Each row comes from the steps of one path. Every step used is in the known rows, and no mark comes twice. Write the path behind each row, first mark first.
In the rows, 128 means zero.
Known rows:
sifo, fugo, gudav, zanod, zegu: [107 128 150  93  87 133 182 157 111 136 145 113 159 115  82 142 167 175
  85  54 126 135]
zegu, gebam: [104 136 131 117 110 167 168 162 104 117 140 136 125 137 123 146 186 169
 133  84 105 100]
sifo, zanod, zegu, fugo, gudav: [146 126 144  79  89 149 162 149 117 109 135 134 138 132 137 128 172 148
  98  63 124 167]
zanod, gudav, fugo: [155 142 116  91  96 160 189 153 111 103 167 145 137 135 133 178 155 167
 101 114 117 138]
gudav, zanod, zegu, fugo, sifo: [122 183 125  98  99 168 154 187 105 123 146 120 132 130 111 152 188 196
 117  95 105 128]
zegu, fugo, sifo, zanod: [146 190 143 113 111 152 150 167 113 132 128 113 101 125 150 152 183 164
 129 105 112 159]
sifo, fugo, zegu, zanod, gudav: [147 140 159 100 101 137 167 157 118 151 146  89 130 111 103 150 158 191
  85  60 152 138]
zanod, sifo, fugo: [111 177 153 145 106  96 174 162 110 123 135 101 137 113 105 155 181 171
 104  80 106 130]
fugo, sifo, zanod, zegu, gebam: [128 169 135 126 111 188 145 159  98 150 157 109 102 132 146 131 203 172
 148  81  97 127]
gebam, zegu, fugo, gudav, zanod: [142 148 129  77  91 145 167 172 129  92 116 139 156 129  93 159 188 170
  66  82 127 125]
fugo, gudav: [118 129 141 104 104 145 177 158 112 106 132 126 139 132 123 166 151 149
 105  79 115 144]
fugo, sifo, zanod: [143 187 143 125 116 152 151 164 103 159 138 102  97 125 148 156 172 160
 135 104 101 150]
zegu, fugo, sifo, zanod, gudav: [168 169 138  99 106 168 157 165 120 128 149 109 113 124 155 168 169 151
 123 106 130 165]
zanod, zegu: [125 140 124 115  96 159 164 159  91 133 143 134 136 138 119 137 165 172
 121  81 103 123]
gudav, zanod, sifo, fugo: [105 174 149 123 106  88 172 174 113 142 142 100 143 108  80 155 184 185
  91  81 101 115]
fugo, zegu: [137 141 126 122 110 144 161 158 105 141 121 120 111 131 131 152 149 184
 113  85 122 127]
gudav, fugo, sifo, zanod, zegu, palok: [150 193 116  86 112 159 157 146 107 107 159 125  92 134 153 142 187 182
 128 112  92 161]
gebam, zegu, fugo: [152 167 123 112  93 154 162 163 111 100 109 141 138 135 118 149 193 171
  97  96 124 119]
gebam, zegu, zanod, sifo, fugo, gudav: [131 191 172 122 104 101 163 167 126 104 129  87 157 111  78 153 208 169
  55  53 116 134]
gebam, zegu, palok: [143 157 111 103 108 150 158 152 109  97 113 134 121 138 116 146 185 168
 107  97 109 116]
gebam, zegu, zanod, gudav, fugo: [181 175 126  77  95 161 172 161 116 107 160 135 142 134 106 165 190 181
  68 104 118 125]
sifo, fugo, zegu, palok: [122 142 136 110 112 123 167 140 115 117 113 106 104 118 119 140 159 192
 111  73 141 138]

Write each row's path:
[147 139 134 102  98 147 156 149  95 161 143 129 120 134 133 121 168 159
 119  77 103 141]	sifo, zanod, zegu
[113 131 111  66 103 146 161 164 103 121 147 135 132 136  96 132 172 189
 113  83  94 114]	gudav, zanod, zegu, palok
[114 131 140  67  97 136 176 175 127  97 128 136 152 128 102 163 166 168
  84  80 121 136]	zegu, fugo, gudav, zanod
[116 185 153 109 117 106 154 186 109 122 147 106 133 130  98 149 189 178
  96  81  80 122]	zegu, zanod, sifo
[120 170 144 128 109  87 164 169 120 149 132  89 127 107  88 152 173 204
  83  71 118 118]	gudav, zanod, sifo, fugo, zegu
[132 178 148 113 121 106 146 180 116 130 138  96 117 127 108 146 176 198
  89  71  99 124]	fugo, zegu, zanod, sifo
[124 190 135 120 109 162 160 178 110 103 127 116 117 130 139 169 179 175
 130 108 114 141]	zegu, fugo, sifo
[122 143 122  78  89 150 163 176 106 122 140 144 147 135  99 134 181 191
 100  81 108 119]	gudav, zanod, zegu, fugo
[151 198 138  86 111 170 171 177 113 110 181 109 123 129 125 186 178 187
 101 115 107 145]	zegu, zanod, gudav, fugo, sifo
[146 179 134 124 108 166 147 160  94 162 149 106 105 129 145 140 176 166
 136  90  99 149]	fugo, sifo, zanod, zegu
[135 209 163 133 104  98 156 171 114 127 128  90 143 113  78 142 217 185
  71  69 108 113]	gebam, zegu, zanod, sifo, fugo
[172 207 134 123 106 161 144 165 115 128 115 113 105 127 143 149 204 165
 111 107 121 145]	gebam, zegu, fugo, sifo, zanod
[127 145 125 101  90 158 164 164 102 105 133 144 142 138 124 133 176 175
 115  80 115 132]	zanod, zegu, fugo
[153 159 137  67 101 152 180 165 114 110 174 134 137 134 114 168 169 181
  86 102 111 136]	zegu, zanod, gudav, fugo
[129 146 146 136 104 127 170 147 109 147 116 104 115 114 117 145 155 190
 105  71 144 133]	sifo, fugo, zegu
[108 191 173 122 110  90 164 174 113 130 143  88 138 111  85 143 195 183
  88  68 101 127]	zegu, zanod, sifo, fugo
[130 135 116  97 118 141 157 151 114 108 119 121 101 135 133 146 151 187
 118  85 120 131]	fugo, zegu, palok
[129 150 118 109 111 165 172 149 116 101 144 143 107 137 138 152 184 204
 112  94 120 110]	gudav, fugo, zegu, gebam
[108 136 161 117  99 127 186 149 114 115 127 110 145 114 110 160 158 155
  98  66 135 150]	sifo, fugo, gudav
[142 154 106  83 115 138 170 142 118  83 132 140  99 137 140 155 159 201
 104 105 118 138]	gudav, fugo, zegu, palok
[120 134 142  92  98 146 176 163 123  78 123 136 145 131 128 163 162 153
  99  79 128 151]	zegu, fugo, gudav
[107 161 146 154 114 120 162 154 120 119 133  95 118 115 114 143 195 195
 111  60 123 108]	zanod, sifo, fugo, zegu, gebam
[143 198 138 101 118 104 159 173 121 104 151 113 116 130 114 156 184 211
  74  90  93 130]	gudav, fugo, zegu, zanod, sifo
[154 206 134 111 115 148 165 157 107 136 151 119  92 127 155 166 179 174
 120 124  97 157]	gudav, fugo, sifo, zanod
[167 123 134  93 102 151 167 150 109 158 153 121 123 128 140 154 150 141
 113  93 120 147]	sifo, zanod, gudav
[165 132 102  72 110 155 177 140 126  81 154 136 111 136 144 171 146 190
 100 107 132 146]	zanod, gudav, fugo, zegu, palok
[145 202 142 118 110 117 146 182 111 118 132 107 140 130  92 148 209 180
  78  83  86 109]	gebam, zegu, zanod, sifo
[155 183 117 111 108 178 180 165 111 105 173 121 122 130 146 196 162 174
 119 128 113 145]	zanod, gudav, fugo, sifo
[142 140 148  82 104 155 166 173 109 135 161 116 140 130 107 159 161 165
 100  84 115 129]	zegu, zanod, gudav
[125 162 166 111 108 119 161 159 111 154 125  91 116 113  98 134 170 204
  88  59 138 132]	sifo, fugo, zegu, zanod
